Each row was made from one path, in order. Every step used is in the known rows, and no mark comes twice. Write each row's path.
Known rows:
M, H, Q, F: [-16 -47  -3  -4  19 -37  13  14 -10   7 -15 -16 -15   2  35  17 -22  29
 -29  -4   8   6 -15 -39  20 -23 -18 -35 -11  33  -7 -30   7  -8 -18 -12
  -7   9  20  11  -2  -6 -17  36   0   0  -2  12   6  26]
L, H, Q, F: [ -8 -29 -10  -2  21 -40   1   3 -20   1 -10  -8 -15 -16  55  35 -23  30
 -13  10 -13   7 -28 -40  13 -24 -26 -37 -12  18  -1 -30   3 -18 -26 -25
 -13  14  -2  11  -2   0 -18  20   8 -11   7  24   2  14]
X, M, F, K: [  5   2  37   9  41  30  25 -51   8  21  -1   0  31  -6  26  24  20   7
  47  -7  14  14  35  14 -41  16  -9   8  -8   6 -24  21  13   2 -20 -18
 -12  -1 -20  -6 -33 -38 -18  -1  -2 -15   1  19   3   0]
L, H, Q, F, M, X: [-16 -39 -10  25  23 -39  37 -11  -6  15 -23  -1  -5  30  35  20  15  16
  -1 -29  -5   1   9 -12  27   1  -6 -69  15   9 -27   9 -13   1 -29 -25
 -17  18  -6   4 -23  11  33 -12  49 -18   8  -9 -39  15]
Q, F, M, H, L: [  5 -25 -19  -7  33  19  25  30  12  19 -44   7  17  22 -20   5   0 -24
   6 -23  26  10  15  -3  -6  12  27  -7 -32  44 -26  -3   2 -10   4  24
  -8  14 -21 -12 -15   1  29   7 -14   8  11  12   0  32]
T, X, M, F, K: [  2  -3  40  -2  39  20  26 -53   8  32 -14   2  33 -10  35  19  20   9
  53   0  12  14  26   8 -41  28 -12   4  -2  11 -22  16  22   8 -16 -21
 -22   1 -24  -7 -31 -44 -13  -1   1   1   5  14   9   0]
L, H, Q: [ 13  10  13  10  -5 -35  10 -15 -33  -2 -33   3 -13 -27  33  35 -20  26
   9   8  -6  28 -13  -3   4 -20 -17  -7 -14  -5  -2 -51  12   5 -11 -15
  -1  27  32   5  -6 -17  10  -4   8 -26   2  28   3  20]
H, Q, F, K: [-11 -31   8 -12  36  20  13 -17  -9  17  -2  -7  24  -6  52  29 -12  41
  20  -6  13 -20   7 -26   7  -3 -37 -21 -50   9 -25   2   6 -19 -37 -25
 -33   2  -5   0 -24 -24 -37  14  -3  -9   8  33 -15  12]
M, X, K: [ 25  12   9  -8  26 -35  15 -15 -21   5 -31  -9 -27 -34  28  46  31   2
 -19  -8  31   6  29  -9  19   3 -10  -4   2  15 -20  -1 -14  -5   7 -22
  12  -5  27  -8   6 -26  36 -22   6  -1  -9   3  11   1]
T, X, M, H, Q: [ -1 -12  25 -13 -13 -29  29 -11 -17  15 -45  -8  -4 -22   9   5  -7  21
 -14   6  10  29 -11 -11  -5   3  -4   3  -2  40  -5 -47  44  35  12   0
  -1  14  60   6  -8 -37   2  24  -1   1  -8   3  30  42]
F, M, X, K, U: [ 25  15  10 -58   7 -21  -5  -9 -25  -5   1   4  -9 -33 -14  41  23  25
 -18   2  -8   1  -1  19  43 -18  -2  -5   1  -7 -58  17 -11  -6  19 -26
  13   2  21  -9  -6 -12  32 -32  10 -45  42  -9 -14  16]
K, U: [ 11   2  23 -49   0 -37 -32  -6 -21  -9  16  20  -3 -34 -15  22  12  37
   0   0 -34   8 -10  34  27 -33 -12  16 -11 -20 -50  -3  -7   1  22 -11
  20  -4  10 -21 -11 -17  18  -8 -12 -33  50  -4   8  23]
M, H, Q, F, K, U: [  3 -21  15 -52  15   8  -7   0 -15   6  16   6  17 -14  -1  20  -4  50
   8   4  -9  -8 -15  10  29 -27 -19  -9 -27 -16 -50  11   7 -19  -7 -11
 -15   4   6  -5 -16 -21 -11   2  -9 -45  45  16 -18  26]
T, X: [ -3 -17  29 -25   7 -70  -1 -17 -10  33 -44  16  -3 -33  42   7   8  27
  20   1 -19   0  -9  -4   2  28 -28   5  -1  24 -11 -26  15  27  20  -8
 -12  -2   0 -25 -10 -37  18   4  -5  53  17 -20  33   4]
M, F: [ 12  -8  42  35  26 -30  21 -31   3   3 -24   7 -18  11  18  22  12 -11
  16 -15   4  53  29  19 -18 -11   2  -6  36   2 -16 -14 -13   5   4 -25
  17  16  -9   1  -6 -25  19   9  13 -11  -4  -1  14  -6]
T, X, M, F: [  7  -2  43   6  21 -37  21 -51   7  17 -33   3  -5 -20  24  18  27 -13
  18  10 -12  57   9   7 -48  21   8   3  51  34  -7 -12  23  28  13 -29
   7   6 -13   1 -11 -36  11  15  15  11   3 -10  41   3]
K, F, M, X: [-29 -25   9  18  17 -33  27 -18  -7   8 -11   4   0  30  22   1  20  18
   8 -31  -8   4  33  13  30  -5   3 -43  20 -12 -42  25 -35  17  -1 -15
  -4  29   2  -9 -29   6  46  -6  47  -4  22 -29 -34  14]
H, Q, F, M, X, K, U: [ 20  -1   4 -62   6 -17  -2  -6 -29  -9  -7  -5 -13 -32  -2  46  14  31
 -30  12  -7   5 -12  -2  52 -26  -4 -20   0   2 -55   8  -5 -14  11 -40
   3   9  27   5   1 -12  21 -19  21 -53  42   0 -20  21]
T, X, K, F, M, H: [-17   6   6  -7  11 -15  45  19   0  30  -5  -9  11  19  -5 -12 -23  14
  -5 -16  26 -13   3  -2  18  17   4  -8  -6  21 -25  21   4  27  19  30
  -4  26  29  -8 -29   3  14  -7 -14   5   6 -46 -18  14]
F, M: [ -9   4   1  -1  10 -11  21 -13   1  13  11   3  21  12   8  15  -7  15
   2 -32  -4 -24   9  -2  17  13 -15  -7 -37  21 -42  20  -4  25  -4 -15
   1  -3   2 -15 -48  12  -3 -16   4 -15  11 -28 -28  12]
K, X, M, H: [ -5  14   5   6   7 -26  28   0   0  17  11  -9  24  -9 -18  -1  10   9
 -18 -10  23   1  -6   7 -22   6  14  19   7  48  -9  -5  32  23  15  49
  27 -10  33 -15 -24 -26   0  15 -43   9  -1  -8  38  22]
H, M, F, K: [  4 -15  34  11  42  32  38 -28   9  18 -18  13  28   6  14  25   0  -6
  42 -11  24  21  38  25 -16  -3 -15  -2 -15 -17 -24  13   0 -15 -24 -16
 -18  22 -16  -3 -25 -37  -8  -3  -1 -35 -11  29  -2  -4]
Q, F, M, X, K: [ 14   4  -7 -12  31 -20  27  -9 -14  11 -19 -17 -17 -17  30  47  19   2
 -27 -12  29 -13  19 -27  28  12  -9 -28  -6  31 -30  19 -14  -7  -5 -31
  -1  -2  16   0  -7  -4  21 -24  16 -10  -5  -7 -15   1]
X, K, F, Q: [  4  23   9 -21  23  26  32 -22 -18   2  29 -11  13 -19  33  17 -19  41
  47  16  26 -18  29  21  24  -8 -17  -3 -38  14 -37  30   3   0   5  -7
 -17  44   2  -7 -27 -31  -9 -14   0  -7  23 -23 -40   1]

Which path is each row?
[-19 -40  -6 -13  17 -32  11   6 -10   7  -9 -17 -10  -8  33  19 -13  25
 -33   4   1   9 -19 -42   4 -15 -14 -27 -10  43  -6 -26  20   0 -14 -12
  -7   3  22  12  -5  -9 -24  38   0   0  -4  11  15  30] | X, M, H, Q, F
[-23 -22 -19  -7  24 -14  18   0   5  15  19  -7  16  20  27  21 -15  19
 -13 -24  -9 -33  -5 -30  22   7 -20 -32 -35  33 -38  26  -8   7 -19 -23
 -10  -4 -16  -5 -42  24 -21  -1   8 -10  15 -23 -33   9] | Q, F, M
[ 26  16   0 -10  28 -27  26  -1 -20   3 -38   0 -22 -42  15  52  17 -18
 -18   6  30  14  19   3  16  -5  -5  -8   4   3 -11  -3  -7 -14   0 -13
   5  14  21  -3   5 -20  41 -32   3 -26 -21  19  17  -2] | L, H, M, X, K
[ 12   3 -10 -16  25  34  25  27  -1  11 -47   3  14   7 -28   6  -5 -26
   6  -9  35  14  21   4  -2  11  36   8 -28  34 -30   3  -6  -6  20  24
  -3  32  -6 -11 -11  -1  37  -1 -13   3  13   6  -1  28] | X, K, F, M, H, L
[ 15  -7  24  24  31  15  57 -40   9  14   4   3  10  17  27  18   2  18
  64 -12  26  13  38  35  -4   1 -12 -17 -11  25 -27  16  20   1 -14 -19
 -13  27 -20  -2 -27 -42  -5 -12  13 -18   2 -17 -36  -1] | M, F, Q
[-15 -15 -22  -2  16 -11  26  -2  -6  11   5  -8  13  15  32  27 -29  22
 -10 -12  -9 -21 -19 -35  23   2 -18 -42 -32  30 -31   6   3   3 -25 -29
 -19  13  -3   7 -35  25 -22  -4  19 -27  13 -10 -42  15] | L, H, Q, F, M
[ -9  24   9 -17  21 -22   6   1 -34 -11 -10  -3 -16 -34  23  23 -11   8
  -4  26   4  21  16  12  24 -27   5  -4  19 -31 -21  11 -41  -7  18  -2
   4  57  15  -1  -1  -3  40  -7  12 -16  17  -3   2  -1] | L, H, M, X, K, F
[-19 -25  -9  16  22 -23  43  26  16  30  12  -7  10  39   0  -7 -16  11
 -14 -37  24 -23   2 -13  11  10  -5 -24 -20  35 -21  19   8  12  -9  26
  -1  -1  11  -9 -35  14  -4   2 -18  -5  -7 -33 -19  20] | Q, F, M, H
[-13  10   2   6  12  -7  42  19   0  20   9 -11  10  24 -10  -8 -22  11
 -10 -22  30 -12  12   2  18   4   6  -5 -12  15 -29  24  -5  22  13  30
   6  25  31  -8 -31  10  12  -6 -17  -9   1 -41 -24  15] | X, K, F, M, H
[  1  -9  -7  -7  24  24  23  26   4  12 -44  10  21  21 -30  -4  -5 -22
  14 -16  24  18  21  12  -5   7  36   7 -25  26 -31   0  -8   0  16  27
  -4  33 -13 -15 -17  -1  40   7 -10   6  17   3  -3  33] | K, F, M, H, L
[ -6  34  20 -32  15 -16 -15  -4 -37 -13   9 -11 -13 -42  28  21 -17  24
  -8  24   5   9  15   0  22 -23  -4  16  -3 -15 -29   7 -38   5  30  -7
  11  37  21  -7  -5  -8  13   5  -7   3  26 -13   9   0] | X, K, F
[ 15  10  17  14  26  24  59 -52   6   9  16  -3  30   3  17  22  10  15
  53   4  24  12  24  30 -18   7   0 -12  -1  51 -30  19  37   7  -9 -12
  -6  24 -16   1 -31 -51 -16  -5   7 -18  11  -8 -20  -1] | K, X, M, F, Q
[ 11  17  32  20  17 -16  23 -47  -2  -3 -10  -3  10 -11   3  26  21 -14
   3   9   3  52   8  13 -38  -3  22   5  50  37 -18  -8  13  14  10 -14
  26  10  -2   5 -11 -38   2  18   5 -10  10  10  32  -5] | K, X, M, F
[ 13 -10   0 -22  22   3  13  11   8  23 -60  12  15 -18 -20   1  21 -26
  15  -2  16  28  10   6 -38  25  33  24 -15  52 -11 -22  26   9  23  28
  -2   7 -13 -20  -5 -28  40  15 -24  32   8  15  47  40] | T, X, M, H, L
[  7  -7  40  19  42  24  27 -38   6  21  -9   6  23  11  32  22   9  12
  50 -17  23  13  40  16 -21   7 -16  -2 -13 -11 -25  15  -5  -9 -23 -18
 -17   8 -20  -7 -27 -35  -6  -5   0 -16   1  18 -10  -6] | M, F, K
[-14  29   0 -23  10   7  18  -7 -16   1  17 -10  16  -4  12  17 -25  18
  -7  -2   3 -20  11  -7  31   2  -3  -6 -26   9 -49  36 -24  20  14 -16
  -2  31  12  -5 -38  18   0 -13  10 -19  25 -35 -38   3] | X, K, F, M
[ 16   5  35 -44  17  13 -10 -33 -10   3  16  12  23 -23  -9  26  20  28
  29   9 -19  19   3  36  -3 -15  -4  13  -1 -20 -51  20   8  -6   3 -21
   0   2 -11 -11 -22 -30  -1  -8  -1 -49  47  11  -5  16] | X, M, F, K, U
[-12 -44  12  11  21 -48  29  -5  -3   3 -40  20 -10   2   4  18  31 -13
  -6 -24  -1  30  33  29  19 -22  -6 -26  21 -15 -18  -9 -16  -4  -7  -5
   3  20   8 -11  -5 -21  53  -3  25 -21 -14  12  19  19] | H, M, X
[-12   5  14 -11  20  17  27 -24 -10   3  33   0  19  -2  32   3 -18  48
  59   6   9 -16  28  33  20 -14 -17  -7 -35   4 -37  27   2   7   1  -2
 -16  44 -10 -12 -35 -27  -9  -3   3  -3  29 -27 -40   8] | K, F, Q
[ 15   1  -6 -15  24 -15  32 -12 -20   5 -32 -20 -19 -17  31  48  12   6
 -31  -5  30  -5  14 -31  34   6 -10 -33  -6  33 -30   7  -9  -4  -6 -37
  -6   6  32   8  -3  -9  19 -18  27 -18  -6   1 -18   7] | H, Q, F, M, X, K
[  3  18  -3 -14  28  22  49 -16 -16   3  15  -2  10 -16  27  21 -16  25
  51  20  24  -8  27  32  23 -12 -11 -20 -24   0 -28  31   4 -12  -4  -2
 -24  61  -6  -1 -22 -29  10 -27  10 -26  14 -12 -41   1] | L, H, M, X, K, F, Q
[ 20  15   2  -8  24 -18  28 -15 -16   9 -24 -11 -15 -19  20  44  23  -1
 -20 -15  31  -6  26 -14  26  13  -7 -15  -7  25 -32  15 -12   1   3 -26
   4  -3  26  -5  -9 -11  31 -31  15 -11  -6 -10 -15   2] | F, M, X, K
[  1 -16  23   9 -10 -26  30   2 -19   5 -40  -5 -12   0   6  10 -17  24
 -16 -12  20  28   3  -5  16 -19  -9  -4 -12  16 -10 -47  19  19   4   2
   6  20  64   7  -3 -28   8  20  -2 -12 -13  10  11  35] | M, H, Q
[ -1  29  -4 -23  13   8   8 -35 -20   4  18 -14  49 -46  21  35   7  23
   0  27  -1  -6 -29 -17 -29   6   0   7 -12  49 -16  -2  38   2 -11   2
   2  -4   4  -1 -30 -32 -35  13 -20  -9  25  36  28  10] | L, H, Q, F, K, X, M
[  1  12   9 -14  26  20  40 -25 -17   4  18  -9   7 -11  35  16  -6  40
  47  11  26 -14  36  24  28  -7 -13 -16 -24  11 -37  33   0  -1   1  -9
 -19  46   0  -6 -24 -34   6 -16  13  -6  23 -25 -44   4] | M, X, K, F, Q
[ -5 -28   2  22  24 -53  31  -1  -6   6 -37  25 -12  -1   8  23  26 -17
   8 -16  -7  29  21  32   8 -17  -3 -30  25 -27  -6  -9 -14 -11 -15   2
   0  27  -6  -9  -7 -13  59 -18  22 -29 -13  16  13  12] | L, H, M, X
[  8   5  39  20  23 -23  15 -49   4   3 -11  -1  -7 -12  13  23  27 -18
  11   1  -5  59  22  15 -48   2  13   9  41  25 -11  -7  11  20   6 -27
  22   5 -10   2 -15 -27   6  15  11 -10  -3  -1  34   6] | X, M, F
[-14 -34   9  -7  36  20  22  -6  -4  23  -2 -10  26   4  44  19 -14  39
  18 -12  24 -22   7 -25   6  -1 -32 -24 -45  10 -21   4   9 -18 -37 -11
 -32   4   1   1 -24 -23 -32  15  -8 -10   1  27 -16  15] | M, H, Q, F, K
[ 17  -4  13  23  33  21  69 -27   9  10  -2  14  14  11  13  26 -10  -1
  65   1  26  22  28  46  -7  -6  -9 -20 -11  12 -17  13  26 -10 -21 -12
 -17  47 -25   3 -26 -38   0 -22  10 -44  -9  -1 -31  -4] | L, H, M, F, Q
